Each row was made from one small tree. The marks that hang from a mark follow it in brackets, in alphabetical order. Every link used is in the known rows. Write each row's tree.
Known rows
S{A}: [-1.01  0.23 -0.13  0.12 -0.23  1.23  2.39 -1.24 -0.60  0.74  0.21  0.95
 -1.10 -0.40 -0.28  0.56 -1.53 -2.87  0.54  1.05 -0.55 -0.64]
A{K{X} S}: [ 3.69  1.24  1.78  0.01 -0.41 -0.98 -0.01 -1.87 -0.41 -0.91 -3.57 -4.47
 -0.20  0.14  2.70  1.16 -1.45 -1.59  2.35  1.77 -2.31  3.14]
L{T{A}}: [-7.05 -0.76  1.04  1.61  2.16 -0.10  1.29 -1.31 -0.56 -0.72  1.40  1.27
  0.53 -0.08 -0.86 -0.71 -1.03  1.14 -0.05 -3.02  0.17  0.04]
L{T X{A}}: [-4.05  0.21  0.14  1.08  4.48 -0.20  3.31 -1.85  0.75 -1.91 -1.37  2.76
 -1.16  0.52 -0.71 -1.54  0.04  0.34 -1.97 -0.26 -1.44 -0.37]
L{T{X{A K}}}: [-4.15  0.04  1.08 -1.10  1.79  0.89  0.35 -1.47  0.58  0.40  0.42  2.48
 -0.93  0.13  1.26 -1.72 -1.01 -0.61 -3.45  1.86 -1.12  0.24]
K{X}: [ 1.36  0.43  0.15 -0.22  0.38 -0.55  0.94 -1.70 -0.25 -1.49 -1.22 -2.60
  1.35  0.07  0.93 -0.82 -0.16 -1.58  0.20  0.70  0.05  1.11]
X{T{A D}}: [-5.17 -1.02  1.88  1.82  2.03 -0.62  0.47  0.16 -2.18  0.49  1.84 -1.54
  1.03 -0.83 -2.83 -1.40 -2.45 -1.20 -1.61 -1.72 -0.50  0.82]
S{A{K{X}}}: [ 1.60  0.10 -0.31  0.37 -1.03  0.53  1.78 -3.84  0.41  0.10 -2.05 -2.89
 -0.67  0.05  1.85  1.26 -2.83 -3.81  2.89  4.39  0.03  0.89]
A{K{X}}: [ 2.98  0.43 -0.05  0.01 -0.67 -0.71 -0.24 -2.61  1.01 -0.60 -2.47 -3.53
  0.64  0.26  2.19  1.09 -0.99 -0.94  2.37  3.86  0.80  1.15]
A{K{X{T{D}}} S}: [ 1.94 -0.15  2.85  0.51  0.87 -1.39  0.63 -0.36 -2.07 -0.55 -2.02 -7.36
 -0.09  0.09  1.84  0.09 -2.38 -2.26  0.56  2.04 -2.25  4.17]
X{A T}: [-1.90  1.02 -0.32  0.33  2.15  0.70  1.32  0.90 -0.88  1.30 -0.92  1.07
 -0.47 -1.81 -1.58 -0.01 -1.30 -2.58 -1.32  0.66  0.46 -1.42]
K{X{A T}}: [-0.20  1.10 -0.44  0.38  2.74  0.35  2.04 -1.32 -1.33 -0.16 -1.81 -1.47
  1.17 -1.68 -0.70 -1.14 -1.72 -3.87 -1.00  1.56  0.27 -0.27]
L{T{A} X}: [-7.32 -0.87  1.52  1.60  4.14 -2.12  2.38 -1.75  0.23 -2.23  0.44  2.72
  0.24  0.68 -1.84 -2.00  0.49  2.00 -1.66 -3.36 -1.54  0.36]
X{K T{A{S}}}: [-2.83  1.12  3.34 -1.04  0.34 -0.75 -0.24  2.74 -1.85  2.51 -0.74  0.67
  0.62 -1.69 -1.14 -0.49 -1.97 -1.89 -1.00 -2.78 -2.79  1.61]
S{A{K{X{T{D}}}}}: [-0.03 -0.56  0.80  0.61  0.50  0.12  2.44 -2.61 -1.06  0.54 -0.70 -5.24
 -0.22  0.07  1.20  0.52 -4.21 -4.86  1.32  4.93  0.27  1.98]
X{A{S}}: [ 0.71  1.26  1.47  0.57  1.16  0.40  1.37 -0.36 -1.90  0.13 -2.09 -0.05
 -1.64 -1.52  0.13 -0.26 -1.72 -2.13 -1.35 -1.18 -3.93  0.93]
T{A{S} D}: [-2.44 -0.80  3.87  2.01  1.36 -0.67  0.84 -0.68 -3.10 -0.86 -0.03 -2.34
  0.30 -0.77 -1.37 -1.22 -2.67 -0.70 -0.99 -4.04 -4.63  2.63]
X{A}: [ 0.20  0.69 -0.40  0.86  1.72  1.06  0.92 -1.08 -0.40  0.20 -1.57  1.27
 -0.50 -1.01 -0.70 -0.08 -1.23 -1.31 -1.06  0.86 -0.90 -1.22]
A{K}: [ 1.31 -0.24 -0.18  0.12 -0.92 -0.35 -1.50 -0.78  1.16  0.81 -1.55 -0.88
 -0.94 -0.01  1.15  2.07 -0.76  0.41  1.73  2.80  0.12  0.24]
K{X{A{S} T{D}}}: [ 0.54  0.80  2.50  1.10  3.19  0.00  2.54 -0.64 -3.61 -1.07 -1.83 -4.87
  0.25 -1.32  0.15 -1.95 -3.67 -4.20 -2.05  0.17 -3.50  2.87]
T{A D}: [-3.11 -1.01  1.77  2.20  1.20 -0.56  0.33 -1.89 -1.83 -0.68  1.10 -1.41
  0.91 -0.45 -1.80 -1.54 -2.31 -0.10 -1.28 -1.18 -1.78  1.11]

Which tree is each row?
[-3.96 -0.51  2.34  0.02  3.09 -1.58  1.00  0.88 -0.29  0.51 -0.41  0.47
  1.06  0.08 -2.93 -2.92 -1.30 -1.13 -2.63 -0.12 -2.28  1.56] => L{X{K T{A D}}}
[-8.15 -1.53  2.03  1.91  2.15 -1.11  0.51 -2.13 -0.70 -1.86  3.17  1.21
  0.57  0.62 -0.93 -1.55  0.27  0.61 -2.51 -2.67 -1.24  0.66] => L{T{A X}}
[-2.51 -0.05  3.56  1.74  2.28 -1.66  1.68 -0.48 -3.79 -1.30  0.00 -5.07
  2.09 -1.28 -0.92 -2.56 -3.00 -3.05 -1.23 -2.99 -3.25  3.47] => K{X{T{A{S} D}}}
[ 0.51 -0.49  3.53  2.22  0.46 -1.55  0.22 -3.45 -2.29 -1.74 -2.40 -6.06
  0.75 -0.48  0.81 -0.51 -3.78 -1.29  1.42  0.20 -3.90  3.90] => T{A{K{X} S} D}
[-4.20 -0.17  2.15 -0.06  1.15 -0.26 -0.29  1.51 -1.23  2.14  0.51 -1.13
  1.55 -0.78 -1.86 -1.82 -2.81 -1.42 -1.78 -0.16 -0.61  1.29] => X{K T{A D}}
[-2.52  0.32  2.93  1.14  0.42 -1.50 -0.56  0.98 -1.72  1.25 -1.15 -1.50
 -0.30 -1.26 -0.97  1.28 -1.97 -1.53  1.38 -1.23 -2.49  2.12] => X{T{A{K S}}}
[ 0.42 -0.95  1.16  1.69  0.95  0.15 -1.72 -3.95  0.03 -0.81 -0.35 -2.42
 -1.84  0.33  0.58  0.04 -2.30 -1.69 -2.07  4.68 -2.75  1.29] => T{D X{A{K}}}
[-4.23 -0.79  1.07  1.76  4.88 -0.33  3.33 -2.36  0.16 -2.56 -0.72  0.46
 -1.31  0.97 -0.53 -2.33 -1.44  0.64 -3.19  0.38 -2.53  0.53] => L{T{D} X{A}}
[-2.10 -1.13  4.47  0.13  0.39 -0.65 -1.08 -0.85 -2.02 -0.23  0.68 -1.33
  0.36  0.05 -0.09 -2.74 -1.96 -1.47 -3.90 -2.00 -5.84  3.94] => T{A{S} D X{K}}
[-4.15 -0.26  2.48  1.18  2.78 -0.39  1.59 -1.46 -1.76 -1.92  0.26  0.67
 -2.00  0.12  1.06 -1.72 -0.83 -1.20 -3.06 -2.17 -4.18  1.98] => L{T{X{A{S}}}}
[ 1.94  2.01  2.07 -1.21 -0.12  1.34  0.72  0.64 -1.01  1.99 -3.55  0.78
 -1.22 -1.51  0.71 -0.12 -2.27 -2.16 -1.30  0.37 -3.70  1.24] => X{A{S} K}
[ 2.41  1.80  1.36  0.51  1.77  0.19  2.28 -2.30 -2.29 -1.47 -3.48 -2.23
 -0.36 -1.43  1.15 -1.23 -2.07 -3.24 -0.89 -0.66 -3.61  1.83] => K{X{A{S}}}
[-0.24  1.14 -0.44  0.47  1.18  0.20 -0.16 -0.34  0.01  2.12 -2.05 -0.13
 -1.47 -1.49 -0.76  1.96 -1.98 -2.35  0.81  3.54  0.40 -0.66] => X{A{K} T}
[-3.83 -1.47  2.89 -1.05  0.89 -0.05 -0.75 -0.79  0.61 -0.60  2.38 -1.21
 -0.30  1.98  1.86 -1.90 -1.01  0.92 -3.37  1.24 -0.95  2.69] => L{T{D X{K}}}
[-0.80 -1.00  1.02  1.23  2.06  0.65 -0.05 -3.29 -1.04 -1.36  0.82 -1.13
 -0.90  0.29 -0.40 -2.34 -1.55 -1.94 -4.09  1.56 -2.67  0.63] => T{D X{A}}
[-2.76  0.06  3.13  1.54  2.49 -2.91  0.59  0.82 -0.78 -0.03 -2.22  0.23
 -0.79 -0.40 -2.02  0.43 -0.42 -1.01  0.33 -2.05 -3.71  2.28] => L{X{T{A{K S}}}}
[-6.89 -2.50  2.49  2.64  1.59 -1.21 -0.59 -3.96 -0.05 -1.72  2.32 -1.98
 -0.19  1.39 -0.07 -0.46 -2.04  0.90 -1.20  0.43 -1.71  1.99] => L{T{A{K} D X}}
[-2.74  0.68  2.91  0.98  2.04 -1.76  1.72  0.14 -3.23 -0.79 -1.07 -2.80
  1.78 -1.81 -1.00 -1.62 -1.50 -3.32 -0.36 -3.39 -2.58  2.63] => K{X{T{A{S}}}}
[ 1.95  0.93  1.22  1.00  0.35  0.31 -0.06 -1.33 -0.67  0.75 -3.54 -0.66
 -2.33 -1.15  1.20  1.70 -2.40 -1.97  0.77  1.30 -3.68  1.21] => X{A{K S}}
[-3.07 -0.38  1.93 -0.33 -0.03 -0.50 -2.04 -1.55  0.03  0.38  1.03  2.14
  1.14 -0.10 -0.83 -1.49 -0.38 -1.19 -2.90 -0.11 -1.96  0.86] => T{A X{K}}
[ 0.38  2.15  2.20 -1.52  0.79  0.86  0.81  3.03 -1.58  2.82 -2.63  0.99
 -0.96 -2.05  0.20 -0.20 -2.45 -3.49 -1.74 -0.27 -2.92  1.07] => X{A{S} K T}
[ 1.48  0.38  0.03  0.15  0.32 -0.77  0.06 -0.69  0.26  0.42 -2.13 -3.74
  0.75 -0.36  0.84  1.34 -1.21 -2.63  2.07  3.72  1.28  1.62] => A{K{X{T}}}
[-0.94  0.08  2.64  1.70  0.00 -1.43 -0.68 -1.05 -1.15  0.58 -1.76 -1.17
 -0.88 -0.81 -0.06  1.26 -1.65 -0.42  2.07 -1.72 -3.62  2.06] => T{A{K S}}
[ 0.18 -1.48  1.91 -1.05 -0.33  0.01 -1.54 -0.66  0.38  0.04  1.15 -1.35
  0.05  1.12  1.26 -2.26 -1.10 -0.40 -3.51  2.68 -2.05  2.56] => T{D X{K}}
[-3.95 -0.64  1.41 -1.80  0.38 -0.25 -0.74 -0.20  1.36 -0.12  1.58  1.44
  0.08  1.60  1.95 -1.46  0.40  0.69 -2.40  0.66 -0.69  1.63] => L{T{X{K}}}
[ 1.34 -0.39  0.92  0.84  0.56 -0.81 -0.14 -1.37 -0.41 -0.36 -1.10 -6.05
  0.61  0.18  0.88  0.44 -2.21 -2.00  1.41  4.39  0.99  2.22] => A{K{X{T{D}}}}
[-3.29 -1.38  4.24  2.22  1.54 -1.28 -0.23 -2.14 -3.07 -2.21  1.82 -2.44
 -0.18  0.35 -0.85 -2.48 -1.38 -0.99 -3.24 -3.67 -5.76  3.87] => T{A{S} D X}
[ 0.68 -0.09  0.07  1.20  0.43  0.53 -1.75 -3.83  1.03 -0.16 -1.21  0.26
 -2.11 -0.23  0.43  1.13 -1.09 -1.82 -1.16  3.74 -1.67 -0.04] => T{X{A{K}}}
[-3.54  0.62  1.20 -0.48  0.40 -0.31 -0.64  1.86 -0.61  2.58  0.07  1.39
  1.79 -1.23 -2.01 -0.64 -1.49 -1.43 -0.79 -0.29  0.05 -0.35] => X{K T{A}}
